In the rows, zero is written as 128.
Known rows, with every way that one mark hangs from another:
k55[k979[k64]]: [132 161 151 147 171 128 112 105 159 110 142 108 117 133 116 144 122 144
 131 103 149 117]
k238[k652[k199[k64] k413[k166]] k824]: [120 187 156 127 175  69  89 142 181 123 124 108  94 152  89 171  81 142
 103  81 143  97]
k55[k979[k64[k199 k413[k166]]]]: [140 180 140 109 175 127 120 113 134 105 151 119 101 116 114 139 113 134
 106 111 153 150]
k199[k64[k413]]: [103 196 158 138 154 110  89  94 149 123 141 104  95 126 103 149 136 133
 111  73 160  87]
k55[k979[k64[k199[k652] k413[k166]]]]: [131 171 137 102 180 131 126 108 122 104 147 102 100 119  95 143 121 110
 107 106 167 137]
k238[k652 k824]: [138 177 181 145 205  79 108 123 188 141 118 128  99 151 104 155 108 155
 124  85 115  98]
k55[k979[k64[k199 k413]]]: [128 171 148 123 169 127 111 105 128 109 153 118 101 101 106 131 124 146
 116 100 141 142]
k238[k824]: [136 169 160 141 197  88 107 115 176 138 129 120 108 147 112 155 111 150
 119  85 127 102]
k824[k238[k652[k199[k64]]]]: [ 98 175 182 138 158  75  69 116 161 109 127 120 110 143 111 141 126 147
 118  79 149  94]
k979[k55 k64[k413]]: [126 192 149 155 145 130 106  87 141 110 155 116  97 102 101 136 132 154
 122  74 141 117]
k64[k199[k652] k413[k166] k979]: [115 193 138  83 197  90 116 122 127 130 139 123 102 115 110 146 125 117
  93  81 161 128]
k979[k64[k199]]: [144 150 148 133 180  95 100 116 137 129 148 113 106 134 121 148 133 160
  96  98 127 114]
k166[k413]: [121 164 170 133 179  84  99 109 166 119 122 132  93 141 119 147 127 122
 104  83 140  97]
k55[k979]: [127 170 162 141 182 109 113 110 167 117 128 124 115 138 124 141 117 134
 133  95 146 111]
k413[k166]: [146 176 155 127 190  86 108 125 172 124 130 123 107 166 135 159 112 131
 103  96 151 103]
k652[k199 k238[k824] k413[k166]]: [138 165 160 108 171  47  94 174 166 103 134 111 113 160 114 179  78 132
  93  70 153 133]
k199[k64]: [111 177 156 148 165 101  91 100 160 132 133 101 108 148 115 154 138 138
 110  84 151  76]
k979[k55 k64[k199]]: [138 165 141 151 164 109 110  97 131 126 151 121 106 112 114 134 138 167
 108  91 115 119]
k652[k199[k64[k413]] k238]: [ 97 186 170 126 139  78  75 130 141  94 141 107 105 134 105 147 130 120
 105  55 170 115]
k979[k55 k64[k199[k652] k413]]: [121 174 140 134 159 123 114  86 108 116 155 107  91  94  85 132 145 137
 108  76 139 116]
k55[k979[k64[k199]]]: [136 153 146 133 179 117 113 110 138 117 146 115 113 122 118 136 125 152
 116 110 132 130]
k652[k413]: [131 165 161 133 168  79  90 132 159 126 137 110 102 140 120 169 109 149
 105  76 145  87]
k238[k652[k199 k413] k824]: [131 170 172 134 187  56  89 150 180 124 122 129  93 139  94 161  81 159
 117  71 121 105]
k199[k64[k413 k979[k55]] k652[k238]]: [ 66 213 156 129 134 114 103  94 123 114 143  90 116  96  85 144 156 113
 118  41 176 108]
k199[k64 k652[k238[k824] k413[k166]]]: [110 170 156 113 160  83 101 139 150 121 133  61 111 163  86 197 110 107
  90  69 178  87]

Rows:
[142 192 135 127 160 118 116  99 127 114 157 124  93 106 110 136 124 150
  98  92 134 140] => k979[k55 k64[k199 k413[k166]]]
[123 180 154 137 161 138 110 100 148 101 150 111 104 113 104 139 119 139
 130  94 158 128] => k55[k979[k64[k413]]]
[102 218 149 136 161 111 108  94 148 125 144 138 108  85 112 127 129 151
 128  60 139 126] => k64[k413 k979[k55]]
[148 176 142 108 176 105 108 118 132 115 154 117  93 129 116 151 120 144
  86 101 147 134] => k979[k64[k199 k413[k166]]]
[135 141 144 126 186 100 107 111 125 127 143  97 103 138 104 153 141 136
  96  94 142  99] => k979[k64[k199[k652]]]
[121 170 193 128 162  69  79 133 160 118 132 115 103 138 117 167 109 161
 112  77 142  92] => k824[k238[k652[k413]]]
[ 74 197 133 141 142 112 100  93 134 134 141  87 113  97  86 157 136 135
 116  56 162  77] => k199[k64[k979[k55]] k652[k413]]
[ 95 187 155 131 160 114  94  90 137 121 136  88  92 130  86 154 146 108
 111  70 174  73] => k199[k64[k413] k652]
[141 170 168 112 173  63 103 160 168 119 135  98 113 162 116 190  89 135
  93  75 152 120] => k652[k238[k824] k413[k166]]
[123 154 174 127 188  76 109 133 156 124 126  93 116 160  98 171 126 115
 111  67 152 103] => k199[k652[k238[k824]]]
[112 194 150 104 186  86 101 119 133 135 145 138 104  96 119 133 128 152
 102  74 135 133] => k64[k199 k413 k979]
[ 83 206 154  98 157  99 101 122 135 112 139  84 115 133 100 166 138  94
  97  60 198 112] => k199[k64[k413[k166] k979] k652[k238]]
[129 184 144 142 154 119 107  91 121 118 158 123  93  90 103 128 137 161
 108  82 124 130] => k979[k55 k64[k199 k413]]
[ 81 201 131 142 135  91  83 111 145 119 144 116 116  93 102 140 116 155
 117  55 148 104] => k652[k199[k64[k979[k55]]] k413]
[ 79 179 153 115 158  84  94 133 142 132 138  65 124 127  81 184 124 126
 101  50 170  94] => k199[k64[k979] k652[k238[k824] k413]]
[ 99 162 171 134 156  89  94 117 141 117 130  74 115 160 101 169 151 104
 104  66 176  77] => k199[k64 k652[k238]]
[ 98 162 164 127 154  83  92 131 143 125 135  59 112 148  78 190 123 118
 100  58 167  79] => k199[k64 k652[k238[k824] k413]]
[129 162 175 126 167  64  94 152 161 123 136  97 112 147 108 182 102 147
 102  63 141 110] => k652[k238[k824] k413]
[136 149 132 105 175 113 120 129 126 110 146  87 106 132 100 165 106 123
  98 108 164 119] => k55[k979[k64[k199[k652[k413[k166]]]]]]
[ 88 230 127 125 147 109  99  99 148 109 143 132 109  96 105 126 118 131
 116  64 162 130] => k652[k199[k64[k413[k166] k979[k55]]]]
[126 157 170 122 165  48  84 165 161 108 135 110 114 145 107 172  90 143
 104  58 141 123] => k652[k199 k238[k824] k413]
[ 91 182 173 123 146  99  91 111 130 109 138  77 102 139  90 163 151  98
 104  57 184  89] => k199[k64[k413] k652[k238]]
[116 208 160 124 180  87  96 122 177 116 125 124  87 141  85 149  96 130
 113  80 147 115] => k238[k652[k199[k64[k413[k166]]]] k824]
[110 196 159 113 158  79  92 137 157 101 137 106 107 146  98 159 105 115
  99  67 168 133] => k652[k199[k64[k413[k166]]] k238[k824]]
[124 202 141  90 193  85 109 126 139 130 143 140 104 112 127 141 116 141
  92  85 145 143] => k64[k199 k413[k166] k979]
[133 177 184 113 169  69  88 142 166 115 130 116 103 154 126 175  97 149
 102  89 153 101] => k824[k238[k652[k413[k166]]]]
[ 99 195 128 109 158  77  83 139 158 117 139 110 115 130 117 161  98 138
  95  74 169 107] => k652[k199[k64[k979]] k413[k166]]
[ 98 188 166 127 152  80  82 129 150 105 139 104 106 130  89 151 117 127
 109  57 156 123] => k652[k199[k64[k413]] k238[k824]]
[100 166 150 135 154  97  89 110 141 128 136  72 100 142  90 175 131 122
 102  71 171  56] => k199[k64 k652[k413]]
[106 209 144 123 169 100 109  99 128 132 147 145 104  73 112 118 133 158
 113  66 124 139] => k64[k199 k413 k979[k55]]
[121 166 189 131 176  60  79 132 166 106 124 141 109 146 122 139 113 151
 121  80 138 112] => k824[k238[k652[k199]]]
